Each row comes from the steps of one walk. Every step used is in the known rows, and no mark comes twice. Write the walk behind each row, first mark first.
Known rows
nuzo boki ramili lovo: [35 -20 1 22 -18 4 -6 13 11 62 -36 -3 -18 -22 -12 19 9 -19 -13 9 10 -18 -9 19]
ramili lovo donog boki dusod fove: [17 12 18 -6 6 -7 44 2 -2 -29 -36 47 61 -8 -25 4 55 39 -91 3 10 19 -2 21]
ramili lovo donog: [-10 -25 31 -24 -2 13 25 -17 -24 14 -30 13 -7 -5 -2 0 4 22 -63 1 -10 7 9 15]
boki nuzo fove: [-41 -16 -35 20 -14 6 21 22 4 7 35 -30 -26 -2 23 -41 -6 -16 15 33 4 22 19 7]
ramili lovo: [-17 -35 19 9 -2 -4 -1 -18 -17 12 -35 -9 -13 15 1 21 0 7 -7 17 -12 7 -6 18]
boki donog lovo: [11 -8 -9 -17 4 9 -12 -13 -33 24 13 -29 -18 16 27 18 26 -2 -78 -14 8 -7 10 -2]
kegadu lovo ramili: [-13 9 35 -16 -22 29 1 8 -27 -10 33 0 -45 5 20 5 -30 -14 20 -12 -20 -28 -31 -28]
donog lovo ramili boki: [16 -22 40 -7 -4 6 -30 2 -14 20 -17 10 -10 29 4 -31 28 0 -36 20 22 -39 20 19]
boki ramili lovo: [25 -33 15 12 -14 -8 2 -21 0 30 -24 -14 -22 -3 -5 32 -9 -7 -6 30 -16 0 2 36]
nuzo boki: [-13 -32 -8 12 -14 17 4 35 -25 24 13 -19 -12 -22 -7 14 20 -17 6 -4 13 -20 0 -22]
fove kegadu lovo ramili boki: [18 19 39 7 5 -16 -9 5 2 -21 3 -6 -24 36 29 -8 -43 5 48 -7 6 -47 -57 4]
donog boki dusod fove kegadu: [24 8 -16 25 12 -27 30 1 12 -63 44 20 42 -12 -11 35 40 32 15 24 18 13 -28 0]
dusod boki nuzo: [13 -9 -31 6 -12 4 -17 -13 -1 29 -22 -18 12 25 4 -34 6 -12 13 -9 -5 51 40 -10]
kegadu fove nuzo boki: [-34 -2 -28 -3 -8 7 -15 31 -14 -2 -8 18 -13 -25 -4 -2 -7 -46 91 -50 -11 -14 -8 -35]
dusod boki ramili lovo: [43 -27 -7 3 -9 -11 -29 -22 37 61 -50 -22 15 8 -4 14 -3 3 10 11 -19 17 17 28]
nuzo fove dusod: [-66 -43 -15 -10 4 -2 -2 1 10 -3 28 -36 -17 -36 -25 21 -9 0 54 44 -20 -30 13 -10]
ramili lovo donog boki dusod fove nuzo: [-10 23 11 -2 16 -9 18 -12 8 -34 -30 67 42 -20 -26 -2 33 17 -39 1 2 52 10 19]
boki donog: [-4 -13 3 5 1 -5 8 -3 -50 0 25 -43 -36 -4 31 41 -9 -17 -37 -18 -12 3 3 -9]
nuzo fove kegadu lovo: [-42 6 -44 -3 3 -7 9 29 35 -22 59 -39 -8 -5 29 1 -37 16 65 1 -18 -28 -61 4]
kegadu lovo ramili boki dusod fove nuzo: [-9 44 39 36 21 4 -25 -2 10 -60 -11 37 -20 21 18 -3 -59 -16 72 -17 -14 1 6 9]
dusod fove nuzo boki donog lovo: [0 28 -45 0 19 24 -44 0 3 9 14 -4 -14 -46 27 10 31 -10 -18 -48 12 6 16 -1]
boki dusod fove nuzo: [-28 -7 0 36 19 8 -3 -23 -13 -62 33 24 -13 -24 12 35 -18 -10 72 15 -15 41 34 1]
donog lovo ramili: [9 -23 24 -28 -18 35 -11 -12 -28 11 30 19 -26 -1 12 -6 34 -4 -35 23 7 -28 -5 -13]
fove nuzo: [-58 -30 -4 6 3 -2 -20 -25 -29 -13 40 -7 -30 -28 -3 21 -13 -34 66 12 -27 32 31 -3]
boki donog lovo ramili: [42 11 20 -20 -9 24 -5 -11 -38 25 28 -3 -54 1 43 8 25 -3 -79 -3 15 -31 -10 -7]
donog boki ramili: [12 -26 -2 -1 -23 -19 3 7 -8 27 48 -13 15 -27 -43 13 47 -31 -28 34 -10 6 12 -5]
ramili lovo donog boki nuzo: [6 13 14 -23 -17 -15 35 -2 -8 31 -52 30 31 20 -28 -55 46 5 -112 -6 28 44 9 10]
kegadu fove dusod boki: [-3 -22 -21 -38 5 -5 -26 -16 21 7 -56 -11 36 13 -32 16 -13 5 89 -37 -27 -21 7 -48]

Write each row's walk
[-36 48 -7 -17 14 2 7 5 5 -49 26 60 40 -9 -22 -14 10 -1 -16 -29 -12 41 2 -17]
kegadu lovo donog boki dusod fove nuzo
[-3 -14 1 32 7 12 25 -3 -20 -57 22 11 2 -7 9 43 -3 14 20 17 -8 17 26 0]
boki dusod fove
[-37 -13 -20 40 -3 -17 3 30 21 7 -19 -42 -6 33 11 -60 -12 -14 4 28 11 8 37 42]
ramili boki nuzo fove
[-29 28 -33 35 11 -28 -5 25 51 -8 -9 -40 4 51 28 -55 -49 1 47 -2 16 -6 -41 32]
ramili boki nuzo fove kegadu lovo
[-15 6 -9 -11 3 -7 -3 -4 -3 -20 40 -23 -11 18 16 25 -37 11 51 -13 -14 -12 -56 -14]
fove kegadu lovo
[1 -3 22 -19 -3 -5 42 19 -40 -7 16 42 38 8 -27 -4 45 0 -83 17 26 9 12 -16]
lovo donog boki dusod
[57 14 8 -48 9 15 -51 -38 6 45 -25 -4 -13 4 8 16 19 13 -34 -13 9 -28 8 -31]
fove dusod boki donog lovo ramili
[-6 -19 13 34 -6 -17 -5 -1 -15 11 -35 -18 0 51 4 -37 -17 -22 -10 8 13 28 36 21]
ramili boki nuzo
[67 16 24 26 18 -3 -2 -14 25 -52 -5 46 10 24 31 1 14 43 6 26 40 -28 -19 35]
donog lovo ramili boki dusod fove kegadu
[-49 41 -42 -31 -13 2 33 50 14 13 29 1 34 10 -16 -88 27 -13 -75 -11 7 20 -9 -9]
kegadu lovo donog boki nuzo fove
[17 21 22 -13 -14 9 4 -4 -6 -26 53 5 -35 -1 34 18 -36 8 52 -1 -6 -32 -72 -20]
fove kegadu lovo ramili
[8 -9 -20 -5 0 -2 -29 -37 15 31 -46 -15 16 19 -27 -6 -11 0 42 2 -3 40 49 -32]
fove dusod boki nuzo
[12 2 34 -12 1 -12 38 8 -22 11 -49 50 44 24 -27 -7 43 16 -107 13 32 13 -13 4]
ramili lovo donog boki dusod
[-13 -36 -4 -27 6 2 -36 -31 11 22 -26 -27 20 -4 -38 30 2 7 58 5 -23 2 31 -28]
fove dusod boki
[31 37 -28 -30 -6 -9 35 -2 44 -31 65 14 41 -47 -24 -4 27 30 -30 -13 -19 4 -32 0]
dusod fove kegadu lovo donog boki ramili
[35 -19 -24 -23 -16 -7 -22 -21 33 29 -41 -5 25 -11 -41 25 -18 -13 93 -17 -34 -18 20 -20]
kegadu fove dusod boki ramili
[-17 13 -27 -3 8 -3 6 -18 22 -54 43 -16 6 -16 23 32 -31 34 66 -27 -32 -4 -42 -4]
dusod fove kegadu lovo
[38 -7 49 17 8 7 -19 6 -17 0 -35 44 -8 61 9 -17 17 0 -38 32 47 -38 10 18]
donog lovo ramili boki dusod
[52 51 38 15 9 -20 -9 4 -4 -9 -6 -28 -44 40 60 12 -55 -3 -3 -34 11 -46 -68 5]
fove kegadu lovo ramili boki donog
[40 -6 11 -10 -14 21 20 14 7 67 -39 20 -14 -44 -13 1 16 -2 -63 -1 15 -14 6 15]
nuzo boki ramili lovo donog
[-44 -18 -31 8 -4 -3 6 -3 16 9 12 -26 -19 -17 -13 -14 -20 -2 41 38 -5 10 24 -7]
boki nuzo fove dusod
[-34 0 9 -39 -7 25 14 1 -28 -2 20 7 -5 1 2 -6 -16 2 -33 -27 -21 -7 7 -25]
kegadu lovo donog
[29 -36 -6 -17 -6 0 -35 -40 33 41 -17 -23 12 -25 -48 36 -9 -8 55 23 -25 1 38 -7]
fove dusod boki ramili
[-20 45 -30 5 13 -13 20 25 46 -8 -8 -13 12 33 28 -80 -36 18 -7 -12 20 -4 -27 31]
ramili boki nuzo fove kegadu lovo donog
[-46 -20 -10 28 14 -24 -14 11 33 9 -44 -37 -6 22 -25 -38 -26 -11 40 33 10 -1 35 19]
ramili boki nuzo fove dusod
[21 -9 -13 -5 0 -4 -23 -10 -16 31 -3 -57 -2 6 31 24 -3 -10 -20 -28 -13 12 21 -16]
dusod boki donog
[27 2 56 18 1 -9 -1 5 -38 5 -9 -31 -53 21 42 6 -21 -22 -43 -5 9 -34 3 15]
lovo ramili boki donog
[30 57 -21 3 18 22 35 30 18 -40 9 46 16 -23 17 10 -10 42 5 -40 24 -20 -50 -18]
nuzo boki dusod fove kegadu lovo donog
[-7 10 0 -24 -24 -6 37 7 -32 16 16 16 30 4 -30 -55 50 -15 -99 5 21 43 29 -14]
lovo donog boki nuzo
[17 28 0 44 32 -26 -2 3 27 -72 -20 0 29 49 19 20 -46 30 54 -13 7 -13 -31 20]
ramili boki dusod fove kegadu lovo
[-23 -21 8 -39 -10 -4 30 15 -37 7 36 13 36 -21 -37 -14 61 -2 -81 4 -2 5 15 -12]
lovo donog boki
[11 15 -10 6 0 22 2 -14 38 19 -20 36 -16 -86 -9 2 12 -4 0 -12 -10 18 25 37]
dusod fove nuzo boki ramili lovo donog
[-8 -16 -19 20 -12 9 -30 6 2 35 33 -3 -39 -62 -15 26 -1 -51 63 9 -1 9 21 0]
fove nuzo boki ramili
[16 37 8 13 34 -5 25 -2 23 -66 -19 30 33 34 19 -2 -38 50 1 -24 12 -10 -19 20]
ramili boki dusod fove kegadu lovo donog
[-44 -15 -18 10 0 12 -32 10 -13 13 23 -1 -24 -39 -7 13 4 -37 60 -10 0 6 19 -21]
fove nuzo boki
